What can hang from each mark
k563: k238 k672
k409: k84
k84: k409
k204: k211 k409 k507
k171: k84 k419
k373: k238 k761
k761: k865
k672: k414 k563
k865: k426 k761
k211: k238
k238: k211 k373 k563
k868: k507
k507: k204 k868

Every row comes from one small tree of marks. The marks that hang from a mark follow it in brackets, in the order of their numbers. Every link used is in the known rows. Which tree was each row made from?
Known rows
k238{k373{k761} k563{k672}}: [-17  11   0 -30 -17  17  20 -15  13  -5 -14 -26 -15   0  11  -2  14  29
  20  19   9 -15   0  -3  -5 -26 -21  11   5  -9   7 -24  -6  -1  21   1
  10]
k204{k211 k409{k84} k507{k868}}: [-12   8 -15   2 -25  16   1 -21   5  -7  11  -3  -1 -12 -14  -5  17   0
  -5   7  25  -6 -21  -4 -11   0  -1  -3   0   0  18 -11 -18   7 -13   6
   4]
k868{k507{k204{k211{k238{k373}} k409}}}: [-12   1  -6   8  12  25  22 -22  10   8  -9   3  14  -7 -13  -5  12   8
   8 -17   5 -15 -13  -2 -16 -17   0 -11  13 -14  20 -13   5  12   9  12
 -15]
k868{k507{k204{k211{k238} k409{k84}}}}: [ -2   8 -11  15   1  24  10 -40   2  14   6   4  12  -4 -10  -3  11  -5
   9 -17  16 -12  -9   5 -12 -16   4  -6   8 -13  31 -15   3  24  -1  12
 -21]
k373{k238{k211} k761{k865}}: [-13  36 -21 -18 -18  14  -6 -21   1  -3 -17 -31  -6  -5   2 -13  18   5
  22  19  10  -5  -7  13  12 -36 -40   4   2 -16   7 -11  -9  20  11   5
 -14]
k672{k563{k238{k211 k373}}}: [-18  20 -20 -26  -7   9  21  -8  -1  -9 -11  -6   5 -14   6  -3  12  35
   2   7  25 -22 -19   5  14 -38 -31  -1  21  -3  -5 -20 -11  -2  13  10
  11]
k672{k414 k563{k238{k211 k373{k761}}}}: [-21  27  -9 -37 -15   6  23 -19   1  -3 -22  -8   2 -14   3   3  13  28
  -1   2  16 -25 -17  -3  13 -45 -27   6  14   4   1 -28 -18  11  13   9
   4]
k373{k238 k761{k865}}: [-11  33 -11 -16 -18   8  -6 -29   2   5 -20 -31 -10  -4   1  -4  14  -2
  15  17   4  -1 -13  11   6 -29 -35   6  -2 -17  11  -5   0  14  10   2
 -13]
k672{k414 k563}: [-12  22  -8 -30 -15  -3   9 -20  -2   5 -18  -2   1 -12   4  14   7  14
  -7  -5   6 -11 -24  17  -3 -32 -21   4  10  -6   3 -14 -16   5  -6   0
   3]
k865{k761}: [  0  13 -14 -17 -25   4   2 -19 -13   7 -12 -21  -8 -15   0   1   7  11
  21   6  18  -1 -10  17  -7 -12 -27  -1  -5 -22  -4 -14 -15   1  -2  -4
  -9]
k868{k507{k204{k211 k409{k84}}}}: [ -6   5 -15  13  -4  19   8 -31   6   5   5  -5   8  -3  -9 -10  14  -1
   8 -11  19 -11 -11   8  -7 -11   9 -13   0  -8  21 -18   2  22  -7   2
 -11]
k171{k419}: [ -1  15 -21 -15 -16  13   9 -23 -10  -1  -3 -13  -6 -17  -4  -5  13   9
   7  10  16 -13 -10  22  -3 -21 -33  -5   3 -16   2 -14 -15  -1  -4   0
  -6]
k204{k211}: [ -2   9 -20 -10 -15  13   5 -19  -1  -2  -2 -12   2 -12   1  -5  22   7
   7   9  16  -6 -18  17  -8 -23 -19  -2   0 -16   4 -11 -14   5   2   5
  -1]
k507{k204{k211} k868}: [  2  -1 -15 -10 -10   9  15 -19  -3   4  -4 -18   1 -22 -12 -14  10  13
   9  -2  18  -8 -22  23  -6  -8 -12  -5   1 -16   7 -20 -14   1 -12  11
  -4]
k761{k865}: [ -3  23 -21 -17 -17   8  -4 -12  -5   1 -11 -19  -4  -8   1  -3  18   5
  15  10   8   0 -21  16   0 -25 -30   3   2 -18   4  -9   0   5  -1   4
  -4]
k672{k563{k238{k373}}}: [-14  16 -10 -24  -6   3  21 -16  -1  -2 -15  -6   1 -14   5   5   9  27
  -4   4  19 -18 -25   4   7 -30 -28   0  18  -4  -2 -12  -4  -8  13   6
  12]
k868{k507{k204{k211}}}: [  1   3 -14   0   1  14  19 -27   2   8  -5 -14   8 -14  -7 -11   9   6
   7  -7  11  -8 -15  21  -6 -12  -3  -7   1 -25   9 -17  -1  10  -9  -3
 -11]
k865{k426 k761}: [  9  16 -12 -15 -26   5   7  -8 -11   0 -22 -19  -8 -14   3   7  12   7
  18   1  15  -6  -2  11  -4 -15 -33   5  -9 -22  -4 -19 -20  -2  -8 -12
 -11]
k563{k238{k211} k672{k414}}: [ -4  15 -19 -27 -21   5  14 -23  -9   7 -16 -20   6 -24  -1  -7  20  16
   8  -6  29 -18 -27   7  11 -33 -29   9  15 -10  14 -26 -20   0  14   5
  -6]
k672{k414 k563{k238{k211 k373}}}: [-21  24 -15 -31  -9   3  22 -11  -1  -5 -19   0   6 -17   2   4  16  31
  -6  -4  18 -22 -25   4  16 -43 -29   3  24   6   0 -23 -18   4  10  10
   9]
k211{k238{k373{k761} k563}}: [-16  17  -3 -24  -8  25  18 -21   8   2 -11  -8  -7   4   8  10  13  23
  12  15  -1  -9   6  -1  -7 -30 -26  15  10 -12  10 -17  -5  12  20  14
  -3]
k211{k238{k373{k761} k563{k672}}}: [-15  13   4 -27 -12  22  22 -25  10   4 -14 -16 -10  -1  10   5  12  24
  21  13   7 -15   2  -7 -10 -30 -26  18  12 -16  18 -20  -5   2  27  11
   0]
k204{k211{k238{k563}} k507{k868}}: [-11   9  -6  -7 -12  29  20 -23   6  -4   1   1  -1 -18  -6   4  13  11
 -11   5   6   1 -15   2 -12  -7 -17  12  12 -17  19  -4 -17   2  -2   7
  -2]
k238{k211 k373}: [-16  11 -26 -25 -13  11  11   3   0  -9  -6 -12   2  -5   0  -7  20  28
  17  17  18 -15  -6  16   6 -29 -25   0  12  -8 -10 -24 -17   5   5  11
   5]
k563{k238}: [  0  12 -22 -17 -14   9   8 -25  -9   8  -8 -18   3 -15  -2   0  14  10
   1   5  23  -8 -22  13   5 -21 -28   6   7 -16   4 -11  -7  -1   9   5
  -5]
k563{k238{k211 k373{k761{k865}}}}: [-11  28 -22 -24 -16  17   9 -10   0  -6 -14 -26  -2 -10  -1 -14  22  19
  21  16  18 -15 -14  -4  15 -38 -36   4   7  -9   2 -21  -2  10  18  14
  -3]
k84{k409}: [ -9  12 -17 -14 -17  13  -6 -15  -3   1 -12  -7  -3  -6   2   0  17   9
  10   1  12  -6 -15  14 -12 -21 -19  -4  -1 -16  -4 -12  -7   4   4   2
  -2]
k761{k865{k426}}: [  6  28 -19 -16 -18   8   1  -1  -4  -7 -19 -18  -3  -7   3   3  22   0
  13   4   6  -5 -12  11   2 -29 -37   8  -1 -19   3 -13  -7   3  -7  -4
  -6]
k204{k409{k84} k507}: [-16  17 -15  -6 -24  18  -5 -21   2   1   3  -1   2  -1  -6   5  17   0
   2   7  20  -5 -17   0  -3  -8  -3  -2   6  -3  13  -8 -10   9  -3   2
  -4]
k507{k204 k868}: [  1   2 -15 -19 -12   3  13 -17  -7  11  -8 -21  -1 -19 -13  -9   1  17
  10   0  16  -9 -19  27  -2  -6 -15   2   3 -19   2 -22 -12  -2 -15   9
  -6]
k211{k238{k373 k563{k672}}}: [-14   8  -2 -22  -7  20  21 -17   6   2 -12  -8  -6  -4  10   6  16  27
  16   8   8 -13  -6   1  -8 -28 -27  14  22 -13  16 -16  -4  -5  24  11
   4]
k373{k238{k563{k672}} k761{k865{k426}}}: [ -7  36   2 -17 -20  17   9 -20  11  -8 -31 -35 -18  -2  15  -1  22   6
  19  13   0  -8  -1  -4   8 -35 -42  18   2 -17  22 -12  -3   5  16 -13
  -7]
k238{k563{k672}}: [ -9  10 -10 -21 -17  17  11 -19   4  -1  -8 -22  -9  -7  12   0  14  23
  13   9  14  -7 -10  11  -5 -22 -23  10  10 -17  10 -17  -8  -5  12  -3
   5]
k171{k84{k409}}: [ -4  11 -10 -17 -10  11  -9 -17   1   4 -13   1  -7 -10  -4  -1  14   9
  16   3  10 -10 -11  18 -16 -26 -19 -14   2  -7  -7 -15   2   7   2  -3
  -4]
k238{k211 k373{k761} k563}: [-23  19 -17 -29 -14  27  15  -3  11 -13  -8 -18  -8   4  10  -6  19  34
  18  23   7 -13  10   5   4 -33 -25   7   7  -5  -6 -28 -14  15  14   6
   7]
k211{k238}: [ -1  13 -16 -16 -12  12   4 -26  -9  13  -6  -6   4  -9  -1   8  10   6
   9   4  12  -6 -12  17  -8 -25 -27  10   9 -23   9  -9 -10   6   6  13
 -13]

Which tree is each row?
[-16  14 -15   3 -23  23  -3 -24   6  -6   8   2   5  -5  -4  -1  27  -4
   1   7  22  -4 -21  -5  -7 -10  -1  -6   3  -1  18  -6 -14  12   0   3
  -2] : k204{k211 k409{k84} k507}
[-24  18  -4 -38 -21  17  22 -10  11  -7 -19 -20 -10  -4  10  -4  22  33
  18  11   8 -19  -1  -2   3 -39 -23  13  11   0   9 -36 -18  10  18   3
   6] : k238{k211 k373{k761} k563{k672{k414}}}
[  6   1 -11  -7  -7  15  17 -29  -7  12  -4  -8   6 -23 -13  -7   8   8
   9  -7  16  -8 -21  19 -11 -14 -17   3   8 -21  18 -16 -13   4  -6  20
 -14] : k507{k204{k211{k238}} k868}
[-17  20  -5 -30  -8  -3  22 -18   0   2 -23   1   3 -17   1  12  12  24
 -11  -5  12 -16 -31   3  10 -36 -25   4  20   5   4 -15 -10  -3  10   7
  10] : k672{k414 k563{k238{k373}}}
[-13   7  -7   4  -4  25   9 -25   4   6   0  10   9  -3  -7  -3  25   7
  19  -7  18 -14 -13   0  -7 -25  -4  -8  17   3  27 -17  -1  16  13  27
 -10] : k507{k204{k211{k238{k373}} k409{k84}}}
[-10   8 -21 -25 -14  10  20 -11  -3  -4 -11 -23   4 -18   1 -13  20  29
  18   9  34 -23 -20   2  12 -31 -30   4  17 -10   4 -25 -11 -10  23  10
   6] : k563{k238{k211 k373} k672}
[-12  27 -20 -28 -14   6  14 -21  -7   1 -16  -4   8 -20   4   3  11  22
  -8  -8  20 -18 -27  11  14 -40 -30   5  18  -4   4 -20 -20   7   4   5
   0] : k672{k414 k563{k238{k211}}}
[-17  13  -8 -19  -3  23  17 -12   5   1  -9   1  -3   0   7  11  16  25
   7  10   1  -5  -1   7  -4 -28 -28  11  21  -9   8 -12  -4   6  17  14
   2] : k211{k238{k373 k563}}
[ -1  16 -11 -14  -9  18  -3 -24  -4  -1 -10   4 -13 -19  -9  -7  16   8
  15   4  13 -16  -8  19 -17 -26 -29 -23   2  -4  -4 -17  -3   3  -2  -8
  -6] : k171{k84{k409} k419}
[-12  16 -22 -27 -16  16  17 -14  -1  -2 -10 -23   2 -10  -1 -10  18  24
  14  16  24 -20  -7   0  12 -33 -30   5   6  -9  -3 -26 -14   8  18  13
  -2] : k563{k238{k211 k373{k761}}}
[ -9   9 -10   5 -21  21   4 -29   2   1  11   7   5 -13 -16   2  15  -5
  -4   1  22  -7 -20  -7 -15  -4  -4   3   7  -5  28  -7 -17  10  -6  16
  -8] : k204{k211{k238} k409{k84} k507{k868}}
[ -9   6  -9   1 -14  24   9 -22   4   0   0   0   7 -19 -18   0  12  -2
  -7  -3  13  -5 -26  -8 -22  -4 -10   1   7 -15  21  -2 -17   1  -2  11
 -10] : k204{k211{k238} k409 k507{k868}}
[ -8  12 -21   3 -20  18  -6 -24   2  -5   9  -3   2  -2   0  -5  26  -1
   9   5  24  -8 -12   4 -10 -23  -8  -7   0   0  16 -13  -9  17   4  11
   0] : k204{k211 k409{k84}}
[ -6   4 -13 -11 -19  11  12 -16   3  -5   0 -11  -1 -22 -13  -6  13   7
  -6  10  17  -4 -26   9  -8   0 -11   3   0 -16   6  -8 -22  -5 -15   1
   3] : k204{k211 k507{k868}}
[ -2   4 -10  11   6  27  15 -33   4  14  -6  -2  15 -10 -12  -5   9  -2
   6 -21   7 -11 -15   5 -19 -15  -2  -8   8 -23  23 -11   2  15   4   7
 -24] : k868{k507{k204{k211{k238} k409}}}
[-17  15  11 -33 -14  17  23 -27   9   8 -23 -10  -9  -5   7  12  16  21
  13   3  -1 -14  -4  -7  -8 -36 -24  21  15  -6  24 -24 -10   8  24  11
  -2] : k211{k238{k373{k761} k563{k672{k414}}}}
[-19  26   5 -33 -19  13  13 -13  14  -4 -28 -23 -16  -4   9   1  23  20
  19   9  -6  -8 -14  -8   0 -37 -25  12   9   0  18 -24   1   8  16   2
   6] : k238{k373{k761{k865}} k563{k672{k414}}}
[ -9  23  -9 -26 -13  -1  14 -29  -6   8 -19  -3   4 -20   2  13   9  14
 -14 -11  14 -12 -33   9   7 -33 -26   6  15  -4   8 -13 -12   1   4   2
   1] : k672{k414 k563{k238}}
[-22  23  -9 -24 -15  14  11 -21   6  -2 -21 -19  -7  -9  11  -3  21  23
   7   4  10  -9 -11  15  14 -35 -32  11  22  -5  18 -20 -21   9  18  -2
  -3] : k373{k238{k211 k563{k672{k414}}}}
[ -8  24 -15 -27 -20  13  13 -14   1  -5 -18 -34  -4 -15   1 -19  22  20
  30  15  25 -20 -19 -11  12 -38 -36   6   8 -12  10 -25   0  -1  25  10
   0] : k563{k238{k211 k373{k761{k865}}} k672}
[-11  15  -7   9  -5  40   6 -34   6   5   5   8   4   1   4  -1  24   6
  12 -10  11  -5  -5   4  -9 -25  -7  -3  17  -1  34 -15  -1  24  13  19
 -14] : k507{k204{k211{k238{k563}} k409{k84}}}
[-13  11 -15 -31 -16   4  21 -12  -3   1 -20 -16   5 -20  -3  -6  24  27
  11  -1  27 -22 -25   0  14 -35 -28   8  21  -2  10 -29 -17  -4  20  10
   4] : k563{k238{k211 k373} k672{k414}}
[-19  28  -7 -25 -13  22   9  -7  13 -10 -16 -21 -15   4   9  -1  21  21
  18  21  -5  -2  -2  -1   2 -32 -29   8   4  -6   4 -15   5  12  13   5
   5] : k238{k373{k761{k865}} k563}
[-12  24 -11 -25 -17   9   3  -9   5  -3 -16 -23  -9  -3   0  -5  18  12
  23  20   3  -7 -11   2   0 -30 -27   3  -1 -11   1 -17   2  10   7   9
   0] : k238{k373{k761{k865}}}
[-21  15 -10 -32 -18  22  20  -8  11 -12 -11 -26 -10  -1  12 -11  18  37
  26  21  15 -20   5  -2   2 -34 -24   9   8  -9   3 -31 -13   5  21   3
   9] : k238{k211 k373{k761} k563{k672}}
[-12  14  -4 -28 -19  11  13 -21   4   3 -17 -15  -7 -10   9   6  18  19
   6  -1   5  -7 -15  10  -3 -27 -21  12  13  -7  15 -20 -13   1   8  -3
   4] : k238{k563{k672{k414}}}
[-15  27 -21 -27 -18  15   4  -1   4 -10 -13 -24  -4  -3   1 -13  21  18
  28  22   9 -12  -6   4   6 -37 -32   2   2 -10  -3 -23  -6  15   8  11
  -1] : k238{k211 k373{k761{k865}}}
[-20  20 -16 -18 -14  19  10 -19   5  -6 -11 -25  -7  -6  15 -10  18  26
  15  13  17 -10  -5  16  11 -30 -34   8  18 -13  12 -14 -15   2  21  -3
   0] : k373{k238{k211 k563{k672}}}
[  4  24  -4 -25 -21   7  19 -11   2  -5 -31 -33  -8 -14   2  -4  25  10
  22   8  17 -21 -17 -18   9 -35 -39  13   2 -13  14 -22   1  -8  18  -2
  -2] : k563{k238{k373{k761{k865{k426}}}} k672}
[  6  31 -13 -20 -24  11   1  -9  -1  -5 -22 -26  -7  -5   3   1  18  -2
  17  11   4  -8  -4   3  -1 -32 -35  12 -11 -21   4 -17  -6  10  -4  -5
 -11] : k373{k761{k865{k426}}}
[-18   7  -5 -26 -11  14  19  -8  10  -7 -12 -18 -11  -3  11  -1  18  32
  15  14  11 -11  -8   5  -2 -24 -23   7  15  -8   5 -19  -4  -8  18   2
  14] : k238{k373 k563{k672}}
[-13  15 -10 -35 -22   6  22 -20   0   3 -21 -24   0 -18  -3  -7  21  24
  15   5  24 -26 -17  -7  11 -38 -26  11  11  -2  11 -34 -18   4  22   9
  -1] : k563{k238{k211 k373{k761}} k672{k414}}
[ -1  10  -9 -25 -20   0  14 -32  -9  13 -19 -19   2 -23  -3   2  17   9
   2  -8  23 -14 -33   5   4 -26 -25  11  13 -11  18 -19 -13  -7  13   3
  -5] : k563{k238 k672{k414}}
[ -7   6 -15   1  -7  24   4 -21   3   2  -7 -10   7  -9  -5 -12  20   6
  13  -9  13  -7 -21   9 -11 -19  -6 -14   4 -10  13 -12  -6   8   5   8
 -12] : k507{k204{k211 k409}}
[-14  21  -5 -29 -11   6  21 -25   3   0 -16 -14  -3 -11   5   4   5  25
   1  11  17 -20 -17  -4   5 -33 -25   4   7  -6   0 -17  -4  -1  16   6
   8] : k672{k563{k238{k373{k761}}}}
[ -8  24  -7 -22 -13  14   5 -18   1   6 -17 -13  -4  -4  -2   3  16   6
  24  13   2  -8 -10  -2  -6 -34 -32  11   6 -16  11 -12   4  12  15  19
 -10] : k211{k238{k373{k761{k865}}}}
[-19  25  -7 -18 -14  20   6 -32   8   1 -15 -25 -13   2  11   2  13  14
   5  19   2  -1   3  13   5 -25 -29  10   3 -12   9  -8  -9  15  18  -3
  -7] : k373{k238{k563} k761}
